Each row was made from one small tree. Brackets hold a mark, then the marks that hang from it, in alphabetical order. Every link used is in the known rows. Write each row's tree.
Known rows
(kadak (kinusa nobek papib)): [-1.83 -0.53 -0.96 -1.87 -2.39  0.91 -3.15  0.31 -3.20 -2.48 -1.83  1.05
  2.66  0.09 -0.56 -4.61  1.79  3.21]
(semid (baze nobek papib)): [ 1.46 -3.75 -0.80 -2.22  2.76  3.70 -1.46  0.32  2.08  1.69 -0.16 -1.95
  0.54  4.79 -1.78 -3.30 -1.31 -3.64]
(zezo (semid (baze kadak nobek papib))): [ 5.28 -1.37  1.18 -0.72  2.71  6.12 -2.07  2.36  1.78  0.39 -0.68 -2.14
 -2.04  6.04 -3.78 -1.35  3.24 -5.19]
(nobek (kinusa (papib baze))): [ 0.43 -2.01 -3.06  0.19 -1.02  3.97 -0.06  0.02 -0.95 -3.31 -0.39 -1.27
  0.73  2.28 -1.62 -0.51  1.10  0.37]
(zezo (semid (baze (kadak (kinusa nobek))))): [ 4.92  1.77  0.93 -1.57 -0.20  3.83 -3.18 -0.43 -0.65 -1.75 -1.41 -0.39
 -2.08  2.74 -2.68 -1.27  4.00 -2.92]
(baze kadak): [ 0.73  0.27 -0.91  1.76 -0.91  2.71 -1.04  0.41 -1.34 -0.97  0.38 -2.52
 -1.94  1.51 -1.80 -0.45  1.16 -3.02]
(papib (baze kadak) (kinusa nobek)): [ 3.68 -0.36 -1.58 -0.09  1.92 -0.99 -0.82 -3.80 -2.47 -3.90 -3.63 -1.02
 -3.42  3.19 -0.85 -2.72  1.43 -1.73]
(baze (kadak kinusa) papib): [-0.20 -1.68 -2.75  0.48 -1.02  2.14 -4.75  2.50 -3.38 -0.80  1.03 -2.73
 -2.70  3.52 -2.86 -0.93 -1.74 -3.20]
(zezo (semid baze)): [ 4.15  1.18  1.45 -1.60  1.52  3.38 -0.99 -0.47  1.65 -0.33 -1.41  0.13
 -1.73  1.99 -1.90  1.23  3.07 -1.94]
(semid (baze (kadak (kinusa papib)) nobek)): [ 0.35 -1.38 -2.51 -1.60  0.63  6.50 -3.29 -1.14 -1.82 -0.63 -1.81 -1.45
 -0.45  2.37 -3.65 -4.98  1.80 -3.85]
(zezo semid): [ 3.74  1.46  2.40 -0.17  1.14  1.42 -0.19  1.87  1.00 -0.31 -0.82  1.02
 -1.26  1.23 -1.18  1.57  3.44 -0.37]
(papib baze kinusa): [ 1.98 -0.38 -2.25 -1.08  3.64 -2.28  0.07 -4.31 -1.68 -2.38 -3.85  1.12
 -3.84  0.55 -0.32  0.37 -0.73 -0.03]
(depe baze): [-0.78 -1.80 -0.42 -0.55  1.35 -0.38  1.65 -1.66 -0.07 -0.26 -0.81 -0.12
 -0.31  1.99  1.45 -1.43 -0.72 -1.10]
(kinusa nobek papib): [-1.28 -2.18  0.63 -0.39 -1.82  3.11 -0.15  1.14  0.09 -2.46 -1.58 -1.59
  4.35  2.65 -0.05 -4.51  3.53  2.85]
(baze (kadak kinusa) nobek): [ 1.48 -0.10 -0.89  0.18  0.44  2.40 -2.91  1.54 -3.20  0.17 -0.34  0.35
 -1.05  1.21 -2.64 -5.12  1.59 -3.40]
(papib kinusa): [ 2.03  1.43 -2.06  0.21  1.02 -0.82 -0.96 -1.80 -2.50 -0.06 -1.92  0.88
 -2.99 -0.68 -1.70 -1.19 -1.13  1.59]
(papib (baze kadak nobek) kinusa): [ 3.60 -1.19 -1.99  0.08  4.62  0.63 -0.35 -2.68 -2.15 -2.02 -3.90 -0.04
 -4.11  2.84 -2.16 -3.07  1.25 -3.31]
(depe (baze kadak (nobek (kinusa papib)))): [ 1.12 -3.13 -2.04  1.19  0.64  5.62  0.81  0.95 -1.39 -0.99 -0.31 -2.25
  0.25  5.19 -1.97 -5.95  1.78 -3.45]
(nobek (kinusa (papib (baze kadak)))): [ 0.81 -1.86 -3.58  1.09 -1.49  5.30 -0.61  0.27 -1.64 -3.73 -0.25 -2.56
 -0.22  3.06 -2.56 -0.77  1.76 -1.19]
(semid (baze kadak (nobek kinusa))): [ 3.97 -0.71 -2.31 -0.23  0.02  6.33 -1.75 -0.75 -0.32  0.13  0.66 -2.51
 -0.99  3.63 -3.56 -4.34  0.78 -5.47]

Which tree is each row?
[-0.07 -0.93 -1.23 -0.40 -0.58  0.27 -1.17 -1.69 -3.05 -1.91 -0.85 -0.83
 -1.19  2.91  0.30 -4.16  0.29 -2.39] -> (depe (baze (kadak (kinusa nobek))))
[ 3.84 -3.42 -2.05  1.92  0.03  5.58 -2.29  5.15 -0.76  0.65  2.74 -3.76
 -0.68  6.94 -4.08 -4.68 -0.36 -5.07] -> (baze kadak (nobek kinusa) papib)
[ 3.67 -3.05 -2.91 -0.26  0.54  6.90 -2.78  1.28  0.23  0.56  1.45 -4.16
 -1.13  6.41 -4.14 -4.17 -0.85 -6.16] -> (semid (baze kadak (nobek kinusa) papib))
[ 4.21  2.00  0.09 -1.25  0.51  4.31 -3.15 -0.47 -0.90 -1.14 -1.39 -0.32
 -3.39  1.93 -3.37  0.48  3.33 -3.39] -> (zezo (semid (baze (kadak kinusa))))
[-1.90 -4.13 -0.43 -0.99  2.95  3.67  1.13  0.01  0.93 -2.38 -3.36 -0.50
  2.24  2.84 -0.51 -2.17  3.30 -0.15] -> (kinusa (papib (baze nobek)))
[ 3.41 -2.86 -1.95  1.46  2.67  3.70 -2.50  3.06 -1.77  1.04 -0.45 -2.85
 -2.94  5.89 -4.30 -5.01 -0.55 -3.68] -> (baze kadak nobek (papib kinusa))
[ 3.37 -0.95 -1.60 -1.60  0.71  4.13 -0.89 -0.99  0.74  0.80  0.34 -0.45
  0.45  2.36 -2.16 -4.07 -0.18 -2.97] -> (semid (baze (nobek kinusa)))
[ 1.32  0.52 -2.03 -1.72 -1.51  3.04 -3.72 -2.86 -2.17 -1.54 -0.72 -1.78
 -1.38  1.72 -1.98 -3.10  0.39 -3.39] -> (semid (baze (kadak (kinusa nobek))))
[ 1.40 -4.29 -1.29 -0.78  4.21  0.41  0.53  0.39 -0.48  1.41 -1.54 -0.40
 -1.08  5.51 -0.56 -5.17 -2.27 -1.62] -> (depe (baze nobek (papib kinusa)))
[ 1.13 -2.99 -1.57  0.02  1.04  3.09 -4.11  4.06 -2.50  0.63  0.66 -1.70
 -1.12  4.81 -3.35 -4.81 -0.51 -4.24] -> (baze (kadak kinusa) nobek papib)
[ 2.71 -3.17 -1.06 -0.35  3.60  1.06 -1.43  2.64 -0.46  2.02 -0.91 -0.27
 -1.00  4.34 -2.52 -4.59 -1.92 -0.66] -> (baze nobek (papib kinusa))
[ 0.93 -2.50 -2.53 -0.48  0.31  5.12 -2.66 -0.49  0.31 -0.17  0.42 -4.78
 -2.23  5.05 -2.88 -0.53 -1.29 -5.19] -> (semid (baze kadak papib))
[-0.45 -3.92 -1.65  0.77  1.19  2.30 -0.16  0.62 -0.59 -0.56  0.35 -3.84
 -1.99  6.15 -0.57 -1.54 -1.44 -4.19] -> (depe (baze kadak papib))
[ 3.29 -2.17 -1.28  0.37  2.18  2.44  0.20 -0.39 -0.38 -2.32 -0.61 -1.10
 -1.31  4.04 -1.35 -2.36  1.86 -4.96] -> (papib (baze kadak (nobek kinusa)))
[-0.26 -1.26 -1.60  0.31  0.10  5.13 -2.97  2.14 -3.33 -0.79 -1.36 -0.52
  0.17  1.82 -3.53 -5.75  2.97 -2.19] -> (baze (kadak (kinusa papib)) nobek)
[ 0.62  0.66 -2.93 -1.39 -0.83  3.62 -3.60 -2.89 -2.32 -1.00 -0.71 -1.72
 -2.65  0.86 -2.60 -1.43 -0.30 -3.93] -> (semid (baze (kadak kinusa)))
[ 5.90 -0.80  0.71 -1.80  3.79  4.01 -1.86  1.25  1.34  0.99 -1.90 -0.01
 -2.32  4.74 -3.55 -1.76  1.89 -2.43] -> (zezo (semid (baze nobek (papib kinusa))))
[-2.31 -2.09 -1.92 -2.36  1.42  1.34 -2.12 -0.60 -2.60 -2.49 -3.23  1.92
  0.93  0.23 -0.87 -2.70  1.56  0.81] -> (kadak (kinusa (papib (baze nobek))))
[ 1.72 -3.95 -0.35  1.28  1.88  4.36 -1.69  4.50  0.17  1.11  1.08 -3.61
 -0.54  6.45 -2.96 -3.97  0.30 -5.00] -> (baze kadak nobek papib)
[ 1.74 -1.99 -1.16  0.46 -0.06  4.87 -0.06  2.91 -0.29  0.04  0.29 -0.04
  2.46  2.47 -2.48 -5.15  1.79  0.05] -> (baze (nobek (kinusa papib)))
[ 6.85  0.86  0.54 -0.30  1.11  6.52 -1.66  1.24  0.75 -0.22 -0.22 -0.94
 -2.08  4.09 -4.06 -1.97  4.16 -4.70] -> (zezo (semid (baze kadak (nobek kinusa))))
[ 2.49 -1.68 -2.07  2.20 -0.91  7.57 -1.17  3.36 -1.62 -0.90  0.69 -2.59
  0.63  4.03 -4.22 -5.54  3.16 -3.00] -> (baze kadak (nobek (kinusa papib)))
[ 1.14 -1.82 -2.57 -1.79 -0.99  3.52 -4.73 -0.91 -1.64 -1.12  0.11 -3.40
 -1.56  4.54 -2.66 -2.97 -1.30 -4.11] -> (semid (baze (kadak (kinusa nobek)) papib))
[ 0.66 -1.83 -1.73  0.06 -1.84  1.48 -4.76  2.58 -3.16 -1.43  1.00 -2.87
 -1.18  4.61 -2.13 -3.17 -0.81 -2.61] -> (baze (kadak (kinusa nobek)) papib)
[ 0.11 -4.18 -1.64 -0.48  2.28  2.05 -1.65  1.47 -2.12  0.29 -0.28 -1.55
 -1.22  5.90 -1.22 -5.39 -1.23 -4.56] -> (depe (baze (kadak kinusa) nobek papib))
[-1.73  0.08 -2.82  0.69 -1.99  4.13 -3.57  0.62 -4.16 -2.32 -1.08 -1.56
 -1.37  0.54 -3.03 -1.81  1.78 -1.08] -> (baze (kadak (kinusa papib)))
